Each row comes from the steps of one walk. Every step used is in the known rows, and no mark comes twice. Write the walk behind each row, first mark first.
In the rows, 128 means zero.
Known rows:
toko tiba nimu zoril zalo putil: [159 185 103 119 131 160 126 116 156  96 155 119 151 149  91  77 101 143
 152 126  67 123  95  98 101 127  87 102 126 155 125  96 142 145 212 149
 151 137 137 109  89 126 139  81]
tiba toko zoril nimu: [153 184 118 132 159 175 152 142 139 143 121 107 131 151  90 104  92 133
 102 105  45 119 140 123  72 123 103 109  85 169 120  87 118 145 128  91
 136 136  99 132 112 147  98  97]
zalo putil: [149 144  82 113 106 164  96 136 137 104 150 107 151 125 104  55 134 146
 155  83  95 146 137 124 144  78 121 112 145 105 159 125 138 133 200 112
 134 126 143 133 116 153  71  83]
zomupuz lakeba nimu zoril toko tiba: [150 165 168 112 156 170 194 107 109  90 139 112 153 103 101 168 100 129
 146 138 109 140 149 125  61 162 118  90  75 161  89  99 144 144 114 147
 167 112 112 161 147 104 137 143]
lakeba nimu zoril zalo lesa: [149 203 118  77 171 167 109  92 112 104 131 151 168  92 122 108 135 133
 161 157 143 127 162  86 178 121  95  63  94 103  93 103 149  87 163 204
 122 138 156 175  59 103 106 150]
zoril toko: [146 151 133 107 123 162 133 133 105 108 159  97 126 108 127 119 124 132
 128 115 103 121 156 129  97 116 121  87  95 121 128 100 127 134 130 123
 120 120 131 162 142 133  84 128]
lesa zalo dulamo: [136 157 100 111  44 153  52 104  97 104 107  91 132  83  91  88 110 113
 139 114 162 109 179 129 184 130 156 114 143 120 153 166 168 105 183 163
 127 110 144 172 129 112  43 159]
zoril nimu lakeba zomupuz: [140 149  88 118 118 140 140 142 167 130 220 105 120 155 112  61 123 148
  78 112 133 110 121 195 123  75 135 123 114 170 177 131 117 155 145 100
 116 145 148 170 163 158 107  56]
nimu zoril zalo: [146 175 117  99 153 152 129 115 126 105 138 132 149  93 133  91 132 158
 154 130 116 134 139 109 147 117  82  86 102 130 135  95 136 109 158 169
 102 137 149 131 100 113  92 101]
lakeba nimu: [126 169 100  96 126 160 119 109 103 108 125  97 157  97 128  95 160 131
 138 111 160 122 161 144 178  87 129  98 103 102 132 112 135 115 137 144
 137 129 145 183 139 124  71 150]
nimu zoril toko: [135 162 144 104 145 171 132 116 106 105 120 113 129  96 120 148 115 138
 150 138  87 122 147 118  79 143 116  64  88 132 118  87 138 131 136 132
 126 111 135 151 126 122 104 102]
putil zalo dulamo zomupuz: [140 141 134 126  74 156  95 106  68  85  50  85 138  88 103  83 128 148
 151 148 182 128 151 123 143 100 134 139 161 127 176 138 142  97 238 142
 102 121 117 144 141  96  72 169]
tiba nimu zoril: [106 187 104 105 136 168 102 102 120 115  77 105 134 124 104 125 109 141
 134 156 108  79 119 124 113 120 119  81 105 159 153  96 143 143 175 138
 144 128 144 145 124 120 114  89]
zomupuz lakeba nimu: [127 152 119  99 133 155 169 110 107 101 140 117 181  91 126 109 160 149
 145 117 177 160 168 151 176  87 123 111  91 121 127 128 140 120 125 142
 150 133 131 173 154 114  71 161]
lakeba zomupuz: [148 143  99  99 140 160 147 137 144 117 176 111 136 126 120  94 126 157
 114 119 145 125 151 159 130  70 113 109  94 149 179 142 133 145 147 120
 115 135 156 161 167 133  84  77]
lakeba nimu zoril: [115 181 114  92 150 172 117  90 105 108  87 115 159  85 120 127 145 139
 163 137 140 122 147 130 154 116 121  72  96 117 125 101 146 114 145 155
 142 119 150 170 120 113  94 117]
lesa zalo: [138 160  97  99  94 167  56 121 120 101 124 108 143  99 102  80 113 112
 144  96 133 120 169 125 167 116 142 103 142 119 155 144 147 125 167 143
 131 112 147 166 122 146  63 126]
toko tiba: [153 161 111 117 124 160 128 137 126 107 144  85 126 128  98  88  96 124
 110  92 108  96 153 127 107 108 120 130 122 147 163 116 131 142 153 135
 140 121 129 152 139 127  94 122]
nimu zoril zalo dulamo toko tiba: [149 187 148 130 100 136 145 122 103 101 133  79 123 116 107 101  88 127
 121 144 132  96 154 113 125 132  97 126 114 132 122 130 136  97 153 200
 129 115 111 154 130  90 112 156]
toko tiba nimu: [132 184  98 120 113 159 121 124 131 112 129  75 118 158  89  97  87 118
  90 125 107  59 125 131  96 109 122 124 111 175 162 107 130 161 169 130
 157 134 128 152 142 125 119 123]
zoril nimu: [134 162  95 122 123 158 110 139 128 124 119  94 118 128 104  69 112 143
  97  97  89 111 135 148 115  94 133 129 141 147 183 114 130 144 175 108
 122 132 113 132 129 141  68  86]
putil nimu lakeba zomupuz: [138 138 102 114 126 125 121 129 164 125 211 103 140 142 116  74 157 143
 105 137 159 120 136 198 151  81 138  99  92 117 167 123 111 129 108 104
 135 138 164 189 181 164 118  72]
tiba nimu: [115 180  88 110 109 156 104 121 122 118 120  89 128 140 110  96 119 133
 106 132 124  76 129 137 134  88 123 105 112 151 164 108 130 147 170 124
 141 140 139 156 140 130  93 121]
putil nimu lakeba: [127 149 105 120 107 119  81 124 137 124 172  89 138 128 117  61 165 123
 118 120 145 110 142 177 174  98 146 100 118  83 153  94 104 109 114 110
 141 131 150 188 149 171 100 110]
zalo dulamo toko tiba nimu: [122 193 119 138  68 141 121 125 101 112 117  48 107 157  89 103  81 110
  81 149 138  46 141 136 117 106 127 138 118 154 144 135 131 131 166 161
 157 124 108 170 158 105 118 167]
zoril toko tiba nimu lakeba zomupuz: [146 164 113 118 113 146 167 132 159 116 249  90 115 180 103 109  99 121
  72 145 130  73 113 179  68 110 127 101  76 193 130 114 115 175 123 115
 146 142 150 192 178 143 165  96]
lesa zalo dulamo toko zoril nimu: [136 187 128 141  70 154 102 140 107 131 105  77 108 144  83  79  85 113
  90 126  98  97 159 138 133 118 127 133 131 135 122 157 132 111 158 143
 140 119  80 160 134 129  74 152]
tiba toko dulamo zalo putil: [167 183  88 110 135 177  95 140 139 115 150 123 207 130 104 103 137 114
 191 109  89 151 146  99 161  94 111  68  86  84  79 107 137  89 124  94
 131 137 155 128  66 188 117  88]
tiba toko dulamo zomupuz: [154 167 157 105 161 185 100 129  97 113  47  99 189 108 128 148 129 119
 186 124 146 138 194 110 126 109 108  89 113 112 108  83 102  89 115 100
 108 121 114 130 100 177 119 161]
zomupuz lakeba: [139 136 118 109 126 152 163 134 120 105 146 120 162 103 120 100 131 157
 137 108 145 158 168 141 146  86 114 126 106 141 162 133 136 131 141 126
 135 131 126 145 155 125  64 129]
toko zoril: [146 171 115 111 134 163 142 139 125 131 137 103 134 133 115  90 122 139
 117 107 102 112 159 124 131  87  93 106  84 130 127 111 118 124 129 124
 127 136 124 156 132 131  72 132]
lesa zalo putil nimu: [151 141 101 119  97 150  30 118 145  99 119 108 156 119  78  60 142 120
 170 108  95 157 141 134 163 121 153  95 153  70 151 130 145 118 182 106
 169 109 138 145 125 176  86  90]
lesa zalo dulamo zomupuz: [142 153 127 108  55 162  38 104  77  99  26  85 150  81  97 109 116 113
 165 121 183 119 190 127 177 128 148 123 171 119 157 166 154  85 201 149
 119 113 129 144 126 135  59 181]
lesa zalo putil: [153 150  83 108  83 172  46 128 138  93 144 116 157 115  86  56 119 121
 170  79 102 152 146 115 161 106 140 107 165 105 146 150 154 133 209 125
 146 110 146 142 106 165  71  94]

Write each row's walk:
[123 192 115 115 140 169 118 105 128 109  88  97 124 140  86 129  79 127
 120 148  91  66 115 118  81 136 117  98 107 182 147  96 142 155 173 142
 160 123 133 143 124 116 136  93]	toko tiba nimu zoril
[138 141  91 127  95 124  70 126 152 115 185  95 152 140 105  40 166 128
 142 106 118 133 123 170 171  91 147 101 137  72 146  99 113 116 148  96
 155 130 152 170 133 185 106  84]	zalo putil nimu lakeba
[166 214 106  89 166 181  80 125 115 124 130 140 198 118 107 137 116  91
 166 149 124 110 190  77 174 106 115  48  61  86  66 108 139  66  98 139
 118 139 160 170  40 165 122 140]	tiba toko dulamo zalo lesa
[119 180 135 108 137 171 127 107 107 110 108 105 123 123 112 155 105 133
 133 164  85  92 122 121  64 147 120  61  84 156 115  81 139 148 148 131
 142 121 132 153 129 120 126 105]	tiba nimu zoril toko
[137 151 140 103  79 159 106  87  75  89  51 106 192  69 105 131 147 121
 177 131 221 165 194 145 200 124 146 121 137 118 120 168 158  87 162 161
 151 120 122 165 149 115  66 218]	lesa zalo dulamo zomupuz lakeba nimu
[133 180 138 130  86 142 144 140  93 131 125  71 121 132 115  95 114 128
 105 138 137  97 176 129 152  86  99 122  91 108 108 141 117  90 124 158
 129 125 103 176 149 110  71 179]	zalo dulamo toko zoril
[149 146 200 105 161 176 159 122  88  98  61 124 194  90 134 184 125 147
 196 155 150 175 186 120  94 133 101  85 103 134  97  97 117  99 115 112
 123 117  94 117 130 150 123 158]	nimu zoril toko dulamo zomupuz lakeba
[143 176 110 129 135 164 140 146 134 140 124  98 115 149  97  76 103 141
  86 105  64 108 137 139  98 100 108 123 108 159 146 107 118 141 151 101
 130 141  98 131 125 139  75 100]	toko zoril nimu
[152 197 105 103 152 172 110 135 119 124 130 116 197 114 122 132 135 105
 167 129 121 120 170 109 169 104 111  60  53  96  79  98 128  76  73 111
 115 139 155 151  82 170 113 118]	tiba toko dulamo zalo
[145 168 131 109 163 135 114 107 134 110 119 125 154  97 125  93 149 154
 158 153 109 141 135 122 149 133  94  76  96  97 138  81 131  98 138 150
 125 132 141 133 114 125 106  95]	putil nimu zoril zalo
[124 191 141 114  99 132 137 102  79 105 120  89 148  89 135 102 144 137
 145 164 179 118 161 126 193 110 100 100 101  89  96 130 139  67 138 212
 119 122 123 179 128  86  88 182]	lakeba nimu zoril zalo dulamo toko
[154 168 108 125 153 157 175 144 176 145 222 117 134 173 100  90 107 139
  84 120  95 116 126 175  85  98 110 104  70 188 124 111 106 157 104  88
 128 148 136 172 147 162 136  64]	tiba toko zoril nimu lakeba zomupuz
[151 169 131 118 141 156  94 114 125 105 115 121 163 110  97 138 142 125
 181 158  59 146 115 120 104 151 128  40  80  77  95  95 149 100 133 105
 159 122 147 130 109 158 130  59]	dulamo zalo putil nimu zoril toko
[125 162  82 108 110 141 135 128 160 123 220 101 132 166 117  82 129 139
  86 139 163  81 117 188 138  71 127 105  90 172 162 128 115 158 141 116
 131 152 169 189 171 149 126  85]	tiba nimu lakeba zomupuz
[140 153 114 113 125 162  36 100 140  97  80 122 160 105  77  97 130 128
 192 134  81 154 129 121 141 146 146  69 144  86 143 117 157 117 185 121
 170 101 143 134 107 159 109  61]	lesa zalo putil nimu zoril
[144 171 152  93 168 157 163  96 105  93  84 141 197  76 139 131 157 159
 188 149 170 178 157 121 167 123  80  95 102 127 104 106 137  90 149 170
 125 140 129 127 115 112 109 160]	dulamo zomupuz lakeba nimu zoril zalo
[150 150 145 114 125 168  64 105 127  93 109 120 145 104  86 131 121 119
 187 142  61 158 133 118  89 176 144  50 119  92 104 100 151 124 159 116
 167  96 130 144 117 156 123  81]	lesa zalo putil nimu zoril toko
[134 178 114 126  92 142 129 126 134 111 209  75 110 169 103 100 102 101
  83 127 115  56 115 156  84 128 136 106 100 168 115  84 107 159 129 123
 154 135 135 190 143 144 151 137]	zoril toko tiba nimu lakeba
[145 191  99 100 126 160  96 138 112 121 133 107 183 114 131 109 145 115
 152 129 141 110 166 124 194  80 115  74  78  83 106 117 127  73  95 121
 110 141 156 149  97 166  92 121]	toko dulamo zalo
[166 202 125  87 144 173  84 131 102 114 150 130 175 117 119 139 122  94
 152 158 125 103 184  89 160 109 120  45  66  77  63 113 136  68 102 144
 113 138 152 173  60 155 113 152]	zoril toko dulamo zalo lesa
[148 171 134 105 162 179 124 132 117 121 131 106 176 114 126 129 124 122
 163 116 120 132 184 111 125 109 110  77  79 115  99  76 113 109  88 107
 114 118 128 158 101 162 107 134]	tiba toko dulamo
[136 151 115 117 143 155  76 106 139 109  85 116 158 111  91  96 142 146
 180 137  78 149 123 127 127 125 130  75 124  88 150  96 143 117 176 109
 162 114 139 125 116 154 107  50]	zalo putil nimu zoril
[144 174 130 127 116 150 133 151 114 106 147  67 120 142 108  88  90 116
 102 108 119  88 160 130 115  89 112 137 121 125 149 128 112 125 139 152
 142 111 109 167 153 133 113 138]	dulamo toko tiba
[117 165 130  95 157 166 161  93 108 101  97 131 181  79 120 137 146 154
 171 142 155 156 155 135 151 117 116  85  88 133 118 114 152 118 134 154
 155 121 137 162 138 107  93 128]	zomupuz lakeba nimu zoril
[143 182 106 135 131 153 139 140 151 146 182 102 131 162  99  77 109 121
  93 102  75 104 131 152 101 113 118 109  96 158 108  82  99 140 110  92
 134 142 118 167 111 166 115 103]	tiba toko zoril nimu lakeba
[163 158 140 119 127 162 150 138 117 101 165  85 115 127 103 119  91 118
 110 104  87 101 153 123  59 136 122 109  99 149 127 100 128 148 133 128
 138 116 118 157 145 127 111 132]	zoril toko tiba
[148 140 165 107 141 165 143 136  97 104  73 113 198 100 136 134 137 147
 175 125 179 169 196 134 148  89 107 121 125 124 133 119 111  95 128 109
 121 131 101 122 139 160  91 170]	toko dulamo zomupuz lakeba
[164 163 125 122 127 149  82 133 131 111 148 105 184 129 105 107 165 113
 177 143  84 154 137 130 145 117 132  54  85  40  85  96 126  82 108  83
 151 130 135 135 106 190 122  90]	zoril toko dulamo zalo putil nimu
[142 124 149 128  86 150 151 109  78  80  72 109 164  83 105 101 129 167
 159 148 195 170 163 132 139 100 126 153 143 147 168 151 146 105 215 140
 119 125 104 132 162  91  70 177]	putil zalo dulamo zomupuz lakeba
[136 183 135 126  65 149 104 133  95 122 119  79 124 125 100  93 101 110
 120 133 142  99 182 124 167 108 112 116 108 109  99 162 131  90 137 169
 137 112 104 187 141 119  69 187]	lesa zalo dulamo toko zoril
[152 146  96 126 104 114  86 125 161 112 218 108 159 139 118  25 175 136
 145 111 119 147 119 159 180  95 122 102 131  70 131  92 106 104 148 116
 139 142 154 160 119 175 109  96]	zoril zalo putil nimu lakeba
[144 162 166 100 170 178 162 108  92 103  70 119 224  92 131 163 156 130
 194 135 190 181 197 130 156 110 111  93  87 116  79  97 115  90  92 117
 143 126 109 154 126 153 115 197]	tiba toko dulamo zomupuz lakeba nimu
[149 164 189 102 157 184 104 121  81 104  42 101 168  97 136 174 125 128
 191 153 134 132 182 111  95 133 108  67 113 111  95  80 109  90 124 114
 110 113 106 127 108 161 128 152]	nimu zoril toko dulamo zomupuz
[171 154 116 127 137 137 118 133 156 118 164 115 160 144 103  51 159 147
 150 122  75 167 126 124 147 105  89  96 101  78 116  92 117 106 152 112
 148 143 123 125 115 154  97 101]	toko zoril zalo putil nimu
[136 174 101 131 108 142 125 143 146 142 184  94 118 161 107  53 118 129
  79 101  95  95 128 167 125  93 121 122 117 148 132 101  98 136 132 104
 129 146 119 167 127 161  95 106]	toko zoril nimu lakeba
[132 177 105 124 107 134 153 143 159 118 230  76 117 191 107  86 100 120
  66 147 158  62 118 184 115  70 120 128  94 173 146 136 102 156 126 135
 148 138 141 198 185 150 164 103]	dulamo toko tiba nimu lakeba zomupuz
[157 205  99  85 142 172  69 129 109 119 132 131 184 118 116 114 127 100
 151 149 142 100 186  91 197  85 121  64  83  76  90 126 139  63 119 150
 115 144 160 170  54 158 101 142]	toko dulamo zalo lesa
[133 151 142  99 134 162 149 108  91  97  74 111 192  86 129 127 161 143
 169 123 195 168 179 147 174  89 121 119 117 118 131 132 130 101 140 133
 145 133 120 151 154 131  83 182]	dulamo zomupuz lakeba nimu
[121 161 153 104 122 163 139  77  75  98  23 114 188  63 111 161 146 149
 186 158 192 156 172 136 163 131 125 100 113 130 119 134 160  88 160 161
 146 122 125 145 137  98  86 169]	zalo dulamo zomupuz lakeba nimu zoril
